Every row comes from one small tree of marks. The marks that hang from a mark follow it in brackets, in alphabetical order. Every link used is in the known rows. Which tree was each row made from?
Known rows:
dafa[vamo[duge falo redaz] zotik[gopuf]]: [-19.9   7.1   4.7   7.6  28.4  20.6  33.2  -5.1  12.9   4.3 -30.6  -0.1
  19.3 -20.0  -2.0   3.4  25.7   4.6   6.5 -10.1  -6.0  27.6  -2.8]
zotik[dafa gopuf]: [ 10.2  -4.9  -6.3  -3.5  -5.1 -36.6 -34.2 -31.0  -7.5  -4.8  16.5  43.3
  22.4 -24.9  24.3  14.5 -27.4 -12.0 -12.8  -8.2  28.0  18.4  -2.8]
vamo[falo]: [ -1.2  25.7 -15.0  22.7 -18.9   2.8 -43.0   6.5  22.9  36.8  20.1  16.6
  34.0   0.7  19.0   2.3 -27.8  -7.7  19.1  26.1 -36.9   7.5 -29.0]
bezu[masu]: [ -2.4  -5.0 -35.1  11.5  -1.4  -2.0 -68.1  -6.9   9.9  36.1  54.7  -7.8
  25.0   3.6   3.2  41.2  -8.6 -12.6   2.4   5.2   3.2  -3.0 -14.5]
redaz[vamo[duge[zotik[dafa gopuf]] rovug zedo]]: [  5.1 -21.8  28.7   6.1  -6.7   1.8  37.4  -7.6 -24.4 -30.1   2.6 -13.6
 -32.6   1.3   6.7 -28.2   6.7   0.4  -7.1   3.2  11.4 -21.1  51.3]
dafa[vamo[falo rovug zedo] zotik]: [ -9.9  16.2  36.9  28.8  30.6  30.6  33.1   8.4  32.5  37.8 -15.7 -12.2
  10.4  51.1   6.4 -15.2 -12.6   0.7  15.1  13.0 -56.8 -11.3  11.7]
dafa[vamo]: [  4.7   7.5 -28.3  48.8  -3.8 -16.3 -42.6 -41.0  12.1  56.7 -11.3   3.0
  11.2  -2.2  24.4  33.8 -43.1 -12.2   0.5   1.7  -6.8   7.4 -21.7]
duge[zotik[dafa[vamo[falo rovug]] gopuf]]: [ -3.4   1.6  29.6   7.8   6.4 -21.1  15.2 -18.6  10.5   6.9 -11.7   4.9
  18.8   4.1  36.7  -8.2 -42.6  11.9  -1.7 -22.2  -1.6  -1.8  17.1]
redaz[vamo[duge[zotik[dafa]] falo rovug zedo]]: [  3.5   4.1  36.2   8.4 -12.2  15.7  40.9  29.7 -15.8 -25.7  12.7 -17.7
 -26.8  23.1   3.2 -43.5  -4.0  20.2   6.3  22.9 -26.4 -23.2  37.4]
zotik[dafa[vamo[redaz]] gopuf]: [ -7.2  -2.5  -8.3  13.3   3.4 -28.7 -18.2 -42.0  -3.3  -9.9 -13.2  31.2
  -9.3 -32.7  18.6  24.2 -18.8  -0.6 -25.8 -32.5  29.5  23.4 -11.0]
vamo[dafa duge falo redaz rovug zedo]: [-14.3  34.2  -0.2 -26.9  -9.0  33.1  44.3  71.4   1.8  -9.7 -15.0 -32.0
 -37.2   9.4 -36.0 -52.2  38.5  18.9  15.0  29.3 -40.7 -27.9 -12.3]
duge[zotik[dafa[vamo[rovug]] gopuf]]: [ -3.4 -14.4  22.6   4.8   6.2 -28.8   3.8 -33.3   2.8  12.6 -21.5  -1.9
  17.0  -7.5  35.1   3.5 -41.0   0.7 -11.5 -29.5  18.7  -7.6  27.9]
bezu[masu[zotik[dafa]]]: [ 11.9 -28.3 -39.9 -34.1  -5.6  -9.8 -72.5  -4.1  -9.2  -1.5  49.6   3.3
  31.5  10.0 -12.8  35.0  11.1  -5.7 -24.8  -7.5  33.4  11.6   8.4]
masu[zotik[gopuf]]: [  9.3 -21.6 -36.2  -5.1 -21.8  -4.8 -62.8 -36.8  13.1   6.9 -10.1  12.5
  37.8 -21.6   4.9  25.1  14.6 -31.7  -8.5  -4.4  25.2  28.8   4.1]
redaz[vamo[falo]]: [ -2.6  18.9 -14.8  48.5 -33.8   3.0 -29.5  -9.0  -2.5   5.3  29.4  24.1
  -0.8  -6.6  14.1   9.2 -20.4  -6.0  14.1  32.2 -23.1   0.6 -12.9]
redaz[vamo[dafa[zotik[gopuf]] duge falo rovug]]: [-16.5  11.2   6.8 -12.5  -2.8  12.3  73.1  23.9 -28.9 -23.3  -2.1   5.7
 -22.9  -6.7 -33.9 -32.6  35.7  13.7  18.1  30.0   4.8 -23.0  25.5]
bezu[masu[vamo[redaz] zotik[gopuf]]]: [ -9.0 -26.9 -48.1 -17.2 -28.9  20.4 -70.0 -18.3  -8.7 -22.5  13.7 -15.7
  19.7 -25.3 -14.1  53.0  52.3  -4.8 -13.5 -18.3  29.0   5.0 -37.8]
bezu[masu[vamo[falo redaz rovug] zotik[dafa]]]: [-19.2  -0.1 -21.0 -49.8 -23.9  18.9 -31.7  24.1 -11.3 -24.1  29.6 -12.1
  16.3  -1.4 -25.5  15.3  34.1  30.8 -19.6 -17.0   5.6 -20.5 -33.1]
dafa[vamo[zedo]]: [ 17.3   2.1 -13.4  58.2   2.9   0.0 -32.6 -28.4  15.7  40.1 -11.3  -5.9
  -9.7  23.0  26.6  25.8 -37.6 -16.3   2.5   9.0 -31.9  12.1 -18.6]
zotik[dafa[vamo[redaz zedo]] gopuf]: [  4.3  -2.8   1.9  19.5   8.8 -16.9 -11.7 -30.3   3.5 -24.5 -10.3  26.0
 -28.0 -11.3  18.8  18.0 -13.5  -8.3 -22.0 -28.5   5.9  23.4  -9.2]
korer[zotik[dafa[vamo[falo redaz rovug zedo]]]]: [ -7.8   8.2  42.0  -8.9  19.1   3.7  12.0  30.4  35.9 -18.5   5.2  24.4
 -20.1   7.9 -17.8 -11.6 -10.5   3.4 -17.9 -15.3  -3.7   4.4  -3.2]

Write each row's tree:
[ 14.0  -2.3  19.0  16.3  14.0 -21.0  15.7 -34.9   6.3   1.5  -7.0  22.0
 -27.2  11.3  21.6   2.5 -35.9  -6.4  -8.3 -26.7   6.4   1.3   5.2] -> zotik[dafa[vamo[rovug zedo]] gopuf]
[ 26.7  -6.5 -34.8 -18.9 -19.4  31.7 -35.6  25.4 -18.9 -14.7  32.6 -29.3
  13.5  36.7 -17.9  19.7  38.0   4.5  15.0  17.5 -21.4   7.6 -37.5] -> bezu[masu[vamo[duge falo zedo] zotik]]
[  3.9 -13.3 -18.2 -17.2  -7.2 -16.7  -0.6  10.3 -30.4   3.6 -22.1 -26.5
  17.6 -15.2   1.0  -8.0   9.1  -2.6  13.1  26.6  20.2  -4.0  14.7] -> vamo[dafa duge[zotik[gopuf]]]
[-10.5  -9.6 -12.2 -16.5   8.8 -13.4  -3.8  -0.4 -14.6   5.7 -10.9  13.0
  34.5  -6.1 -12.0  10.9  14.6 -14.2   7.8  29.6  11.7   0.3   8.8] -> vamo[dafa[zotik[gopuf]]]
[  8.7  32.1   3.1 -15.3  -5.1  18.4  44.8  58.2  -9.5   6.7   0.9 -21.0
 -27.0  35.8 -27.1 -49.7   9.3  10.0  28.9  42.1 -43.2 -26.1  -7.0] -> vamo[dafa duge falo rovug zedo]
[-22.7 -13.2  -6.5 -41.7 -10.5   7.8  -8.9  21.4 -30.8  -4.2  15.2 -50.3
  13.5 -14.4 -11.2   8.4  18.7  32.6 -16.3 -13.7  20.1 -42.8 -11.9] -> bezu[masu[vamo[duge[zotik[dafa]] redaz rovug]]]
[ 32.0  -8.0   0.2  12.2  17.0 -27.2  10.3 -31.6 -16.1 -11.4  -6.4  24.0
 -23.7   4.9  17.6   7.9 -23.2  -7.7  -5.9 -19.3  13.7  30.2   2.6] -> zotik[dafa[vamo[duge zedo]] gopuf]
[  1.8   9.4  -8.7 -17.8  -9.0  -8.9  15.3  36.9 -20.6  -9.1  -8.7 -14.1
  21.7  -2.4   4.8 -21.5   7.5   6.5  29.1  32.5 -10.6   4.9  -1.0] -> vamo[dafa duge[zotik[gopuf]] falo]
[-24.8  12.4  -5.7  -7.4 -15.0  21.8   2.0  36.1   2.6   2.0 -23.5 -31.2
 -35.4   0.4 -25.1 -20.7  24.6  -0.5  -4.3  22.0 -21.2 -37.8  -9.0] -> vamo[dafa redaz rovug zedo]
[ 12.1   3.0  34.4 -23.6  24.7 -20.9  41.5   4.2  18.6 -16.3   8.4  45.1
  -8.8 -12.1 -18.6  -9.5 -17.5   0.9   0.7 -27.9  34.8  15.8   5.6] -> korer[zotik[dafa[vamo[duge falo rovug]] gopuf]]
[ 11.5  11.1   7.1   6.3  11.5  -4.1  22.7  -3.1  -5.0 -35.0  -7.1  23.4
 -31.5  -5.4   9.1  -8.3  -2.0   7.9  -5.3 -20.5  -7.6  34.7 -14.9] -> zotik[dafa[vamo[duge falo redaz zedo]] gopuf]
[-18.8  -9.3  26.2   5.0  33.3  31.3  52.8 -11.5  19.7  10.8 -48.9 -29.0
 -17.7  -2.5 -11.6 -10.6  39.2  -3.5  -4.9 -20.7   0.9   0.2  25.7] -> dafa[vamo[duge redaz rovug zedo] zotik[gopuf]]
[  9.4   9.8  27.0  28.7  14.3  16.4  42.8   2.7  22.5  21.7 -24.9 -32.9
 -12.7  29.1  24.1 -25.1 -14.9   2.4  28.1  -8.2 -41.6  -2.5  11.9] -> dafa[vamo[duge[zotik[gopuf]] falo rovug zedo]]
[  1.3  10.8  31.7 -10.6  17.8 -18.6   8.4  12.4  26.5   7.8  16.6  38.3
   3.7   3.4 -12.4  -5.0 -38.4   3.3 -10.1 -12.6  12.5   2.9   0.0] -> korer[zotik[dafa[vamo[falo rovug]]]]
[ 12.9 -26.1 -29.6 -59.5 -11.6  -3.2 -10.9  -8.8 -33.0 -21.0  23.1 -12.6
  10.5  -6.0 -27.1  22.2  37.2   9.9 -14.1 -27.1  48.9  -9.9  -9.0] -> bezu[masu[vamo[duge rovug] zotik[dafa gopuf]]]
[  2.3  -7.6   2.6  19.9   5.1  -4.4  22.3 -31.0  12.7  47.7 -35.9 -36.5
   6.1  -8.0  21.6  -1.5 -21.0  -2.6   9.1 -21.1  10.8 -10.4  24.1] -> dafa[vamo[duge[zotik[gopuf]] rovug]]
[ -2.5 -11.5  12.6  -6.1   5.7  16.0  68.0  10.0 -31.3 -27.3 -10.8 -11.2
 -46.8  11.1 -34.8 -25.9  47.0  -3.3   7.7  32.1  11.2 -26.4  37.6] -> redaz[vamo[dafa[zotik[gopuf]] duge rovug zedo]]
[  9.9 -17.7  16.6 -21.2  10.3 -33.2 -28.7  -6.5  15.1 -22.0  24.3  58.3
  20.6 -31.3  -8.9  16.7 -15.1 -22.4 -15.6 -10.2  50.7  22.1   3.9] -> korer[zotik[dafa gopuf]]
[-11.1  26.0   1.6  28.7 -15.9  33.9 -36.7  29.6  28.0  -0.5   5.6  -0.4
   0.3   4.2  10.4 -11.7   2.1  -9.4   7.7  25.7 -57.6  10.4 -31.3] -> vamo[falo redaz zedo]
